Every row comes from one small tree of marks. Brackets hold a mark, then the marks that hang from it, in the order of their numbers. Every link used is in the known rows. Which tree was each row made from?
In the rows, zero is written as 128.
Known rows
(Q983 Q276 (Q522 Q8)): [131 110  96 104 146  76 152 113 113  92 162 114  90 130 117 158  67]
(Q983 (Q276 Q708) Q503 Q522): [ 99 133  79 113 133  79 183  64 156  88 134  97 121 112 117 136  40]
(Q708 Q276 Q522): [118 197 124 149 101 136 170 137 175  98 132 140  76 121 134 144  94]
(Q633 Q276): [ 96 135 112 141 126 111 136 121 142 101 118 134 136 120 129 110  96]
(Q522 Q8 Q708 (Q983 Q276 Q503)): [117  90  72  78 170 107 105 120 153 112 127 112 112 123 149 184  75]
(Q983 Q503 (Q522 Q708)): [134 136  79  87 145 111 162 116 188 106 130 125 146 152 135 191  74]
(Q633 (Q276 (Q708 (Q522 Q8)) (Q983 Q503))): [112 119  76 157 119  92 181 139 182 119 103 108  87  65 137 110  80]
(Q633 (Q276 (Q983 Q522))): [127 120  98 121 123  82 163 117 142  59 130 106 123 101 127 139  95]
(Q522 Q983): [134 148 111 109 117 137 128 103 144 110 130 111 116 128 136 163 107]
(Q219 (Q8 (Q522 Q708 (Q983 Q276)))): [124 104  79  90 181  70 105  92 138 103 112 147 133  90 145 216  89]
(Q219 (Q8 Q522)): [127 137 108 134 130  93 149 101 140 118 121 145 150 101 123 173 120]
(Q708 (Q522 Q8)): [140 147 115 136 125 119 165 158 153 139 136 133  79 124 133 155  91]
(Q983 Q276 Q503 (Q522 Q708)): [106 114  81  78 165  86 157  96 172  82 134 115 133 138 129 183  52]
(Q522 Q8 (Q983 Q503)): [137 127  93 106 120 129 132 123 158 120 135 102 119 135 128 170  98]
(Q8 (Q522 Q708)): [139 117  94 112 145 114 155 142 151 114 107 161 150 150 146 195 105]
(Q276 Q708): [116 147 100 138 119 130 170  93 141 136 123 124 128 109 147 115 100]
(Q276 Q708 Q983): [134 119  97 134 112 137 176  83 131 111 122 102 116  81 159 116 127]

Write each row's tree
[165  88  65  81 146 105 170 140 168  97 138 107 123 126 144 193 102] -> (Q276 (Q983 Q503 (Q522 Q8 Q708)))
[119 129 101 111 136  97 138 128 166 109 135 103  72 114 124 176  55] -> (Q708 (Q522 Q8 (Q983 Q276 Q503)))
[159 114  74  92 161 103 151 151 144 128 147 139 114 156 147 198  84] -> (Q983 (Q522 Q8 Q708))
[116 199 108 128  99 135 156 122 204  83 125 117  83 118 127 170  79] -> (Q708 Q276 (Q522 (Q983 Q503)))
[112 143  95 162 118  99 181 119 163 109 100 120  90  60 150 102  86] -> (Q633 (Q276 (Q708 Q522) Q983))
[131 201 116 132 100 135 152 133 173  94 132 127  65 116 136 169  85] -> (Q708 Q276 (Q522 Q983))
[144 150  71 107 143 104 114 113 158  95 116 160 131  99 148 213 116] -> (Q219 (Q8 (Q522 (Q708 Q276) Q983)))
[ 99 111 104 132 111 112 149 114 169  73 112 101 146  87 131 116 116] -> (Q633 (Q276 (Q983 Q503)))
[134 141 100 113 108 110 155 113 165  87 117 122 144 145 113 200  93] -> (Q8 (Q522 (Q983 Q503)))
[155 105  78 115 131 143 142 150 137  95 126 128  96 105 170 155 145] -> (Q522 Q8 (Q708 (Q276 Q983)))
[108 123  70 129 115  79 184  86 174  73 114  94 133  78 123 119  74] -> (Q633 (Q276 Q708 (Q983 Q503 Q522)))
[136 130  75 118 107 109 206  78 169  86 128  85 125  94 129 140  87] -> (Q276 Q708 (Q983 Q503 Q522))
[ 96 174  84 145 120  99 154 109 201 119 102 114 102  93 126 136  42] -> (Q633 (Q276 (Q708 (Q522 (Q983 Q503)))))
[152 115  86 120 121 124 163 140 147  64 106 148 125 113 154 181 140] -> (Q8 (Q522 (Q708 (Q276 Q983))))
[152 149 110 148  98 132 172 159 154  93 136 120  52  91 144 145 123] -> (Q708 (Q276 Q983) (Q522 Q8))
[148  85  63  98 159  80 144 156 142  89 128 129 113 113 148 165  96] -> (Q633 (Q276 (Q983 (Q522 Q8 Q708))))
